Known rows, with every step that occurs:
zutig mapa muro lobot fuza: [ 17  19   3  13  14 -14 -50  27  16 -29   6   7 -19  -5  33  28  16   5
  10 -26 -12 -14  -1  11  14 -15   5]
mapa muro lobot vovum mulo: [ 21  14  -6  10  18  12 -32  28  16 -25   7   3  -2  -7  28  18  20  28
 -27   3 -11  18  -6 -24  28  -8   2]
zutig mapa: [ 16   9   1   1  13 -23 -36  28  17 -13  -2  -2 -17   2  41  10   1  12
  33 -29 -11  -8 -16  11 -18  -1  10]
mapa muro lobot: [  9   5  12  12  16  -2 -44   9  10 -35  17   3  -8  -5  23  22  27  15
 -11 -17   0   1  -2  -9  38 -10 -11]
fuza torab bitas mulo muro lobot: [ 57 -17   7  46  11  14 -44  -7  12 -67 -10  10 -19  -2  19  19  31  12
 -26   6 -23  20 -26 -15  37  11  54]
fuza torab: [ 24  -9  -4  15  -3  19 -23  -1  -1 -43  -6   8   2  -2  25  16  15   3
 -13   6  -7  12 -48 -10   2  10  18]
lobot bitas mulo muro ropa: [ 49  -3  -3  29  19   8 -36  -6  10 -43  -6 -19 -46  -2   3   7  24  12
 -29  -6 -14  -2   1   3  23   4  47]
mulo muro: [ 21   1   8   4  19   9 -37  -5   3 -25  14 -20 -24   0  25  24  22   7
 -11 -20 -15  -1   4  -8  22  -3  24]
vovum rako: [  7 -14   4  13  10  -6 -36  18   5 -25  10  -6 -25   9  21   4  37  38
 -17  -9  18  17 -35  -1   2  25  -7]
vovum mulo muro ropa: [ 65   6   1   3  24  43 -35  12  10 -38   3  -2 -27  15  12   3  31  41
 -30 -15 -14  -9  17  -3  14  13  25]
bitas mulo: [ 39   0  -8   5   9 -35 -37   2   7 -23  -5   3   4  17  13   0   8   4
   0  -2   0  24  -8 -11 -10   8  21]
fuza torab bitas mulo muro: [ 53 -15   4  25   7  17 -39 -10  10 -56 -10  -2 -20   2  23  23  30  12
 -30   7 -29  17 -20 -12  25  18  61]
vovum mulo muro lobot: [ 56   3  -5  31  29  23 -44  19  21 -33  -1  15 -19  19  12  -1  21  25
 -28 -14 -16  14  11 -15  22   3  24]
bitas fuza torab: [ 49 -22 -12  29 -11  31 -16 -25  -4 -31 -18  33  -3  -1  24  13  18 -10
 -22  23   0  17 -35  -1   9  22  12]
mulo muro lobot fuza bitas torab ruvav: [ 44   4   2  47  21  42 -43 -12  15 -69   9  10 -34 -25  14  22  14 -24
 -34  14 -19   0 -16 -11  25  -9  39]
lobot vovum: [  0   6 -14   4   5   7   1  23   5  -6  -6 -19   0 -21  41  11 -12  15
  -7  18  -5  15 -39 -19 -15  -2  10]
mapa muro: [  4   7   8 -21   9   1 -35   4   6 -19  15 -16 -10   0  29  29  28  15
 -16 -14  -9  -4   6  -5  21   0   0]
lobot bitas fuza torab ruvav: [ 45 -22 -18  40  -1  52 -10  -9  22 -39 -25  11 -35 -20  20  12   8 -22
 -44  38 -14  16 -35   4   0  17  40]
fuza bitas mulo muro ropa: [ 55  -5   1  18  13  18 -38 -21  -3 -39  -2 -12 -46   5   7   7  18  11
 -16  -2 -13  -9   2  -1  19  13  36]
vovum mulo: [ 42  -1 -13   5  14  20 -26  27  22 -15 -13  12 -10  25  16 -11   6  25
 -24  -2  -9  11  -1  -4 -14  16  14]
vovum mulo muro lobot bitas torab fuza: [ 72  -1  -8  54  23  50 -51   1  31 -56  -6  26 -34   7   8   2  29  21
 -49   7 -28   7   2  -4  19   7  48]
muro ropa: [ 29  -2  18   6   8  27 -18   4  -6 -48   4  -8 -21 -13  19   2  17  34
   4 -13  17 -32 -20  13   3   6 -10]
sadem muro lobot: [ 24   1  11  36  35 -16 -50 -10  39 -39  12   8  12   9  25  10   5  15
   1 -15  -3  -1 -10 -20  37 -16 -15]
vovum mulo muro lobot fuza bitas torab: [ 68   2 -13  49  22  47 -44   2  21 -52  -8  29 -33  13   1  -3  19   7
 -51   7 -26   5  -1  -9  24   7  38]

Rows:
[ 37   4  -4  32  11   2 -50  11  19 -36  -5  19 -27  -8  33  26  29   5
  -1 -15 -21   2 -16   8  29  -4  18]  zutig mapa muro lobot bitas fuza torab
[ 28 -25 -13  45   1  32 -10 -10  17 -15 -25   7 -46  -7  14   0   5  -9
 -34  16  -5  -1 -17  17  11  13  20]  lobot bitas fuza
[ 31 -22  -5  80  12  21 -23  -1  19 -36 -19  28 -37 -12   9  -8   4  -4
 -20   8   8   5 -28   7  29  -1   4]  muro lobot bitas fuza
[ 27 -23   8  26   0  34 -21   1  13 -50 -16   0 -23  -7  31  17  17  15
 -24  10 -18   1 -39   0  14  18  36]  fuza torab bitas
[ 26 -17   3  30  -8  55 -23 -20   8 -26 -12  -1 -48  -9  29  18   2   4
 -18  24  -7 -30 -10  26 -21  17  26]  torab fuza bitas
[ 58   0 -12  44  22  48 -38  12  19 -34 -12  17 -40  17   3   1  12   9
 -48   3 -20   0  11  -5  23   6  34]  vovum mulo muro lobot fuza bitas
[ 44   9  -6  21  15  11 -48  18  30 -44  -1  16 -25 -20  39  32  25  -5
  -4  -2 -23  10 -16   2  14  -3  29]  zutig mapa muro lobot bitas fuza torab ruvav
[ 74   6 -13  37  26  57 -44   8  31 -61  -6  25 -31   1   7   2  14  -4
 -53  20 -29  14  -2 -16   9   7  48]  vovum mulo muro lobot fuza bitas torab ruvav
[ 46 -20   1  25   2  12 -31  -3  13 -54 -19   6 -14   3  23  13  21  12
 -24  14 -20  17 -32  -8  11  20  49]  fuza torab bitas mulo
[ 56 -15 -14  15  -7  45 -15 -17   9 -41 -14  29   1 -15  31  19  13 -23
 -25  39  -4  27 -35 -10 -11  22  25]  bitas fuza torab ruvav
[ 44 -11  -3  71   5  17 -34   4  11 -66 -21  31 -15  -7   6   8   6  -9
 -31  20   0   6 -34  -1  24  -1  28]  muro lobot fuza torab bitas mulo
[ 34  -7   9  55  25  17 -44 -14  39 -60  -4  13  -3   1  22  22   6   3
 -30   7 -14 -12 -17 -11  46 -12  11]  sadem muro lobot fuza torab bitas
[ 33 -34  11  34   3  35 -13  -9  19 -20 -22   8 -43  -5  31   5  11  13
 -25  13  -8 -10  -3  17  15  23  22]  torab bitas fuza
[ 54 -11   2  50   4  35 -46 -29   8 -42  -7   9 -45  -2  18  20  15   1
 -21  20 -12 -10   4  11   1  11  44]  torab fuza bitas mulo muro lobot
[ 29   5 -15  46  19  14 -17  38  20 -26 -12  19   0  -9  25  -9  -7  25
 -14  14   1  25 -34 -24   4  -5   4]  muro lobot vovum mulo
[ 22  -7   1  38  12  17 -37  -3  16 -32   1  11 -31 -10  15  19  29   5
 -33  -1  -5   2  -2   2  48  -4   3]  mapa muro lobot bitas fuza
[ 26 -13  -1  27   4  27 -28 -19  10 -45  -7  12 -34  -7  16  -6   4  -1
 -16  10 -17  -6 -42   1   3  15  19]  fuza bitas torab
[ 25 -15  -3  35  -9  48 -13   0   6 -49 -24   5 -29 -10  18  23   5 -11
 -47  26 -13 -16 -32  13   6  11  37]  lobot fuza torab bitas
[ 25   4   4  44  28  -3 -45 -11  35 -43   5  11   6   7  18  15  -1  -2
 -16  -3  -2 -12  -7 -11  35 -20  -9]  sadem muro lobot fuza
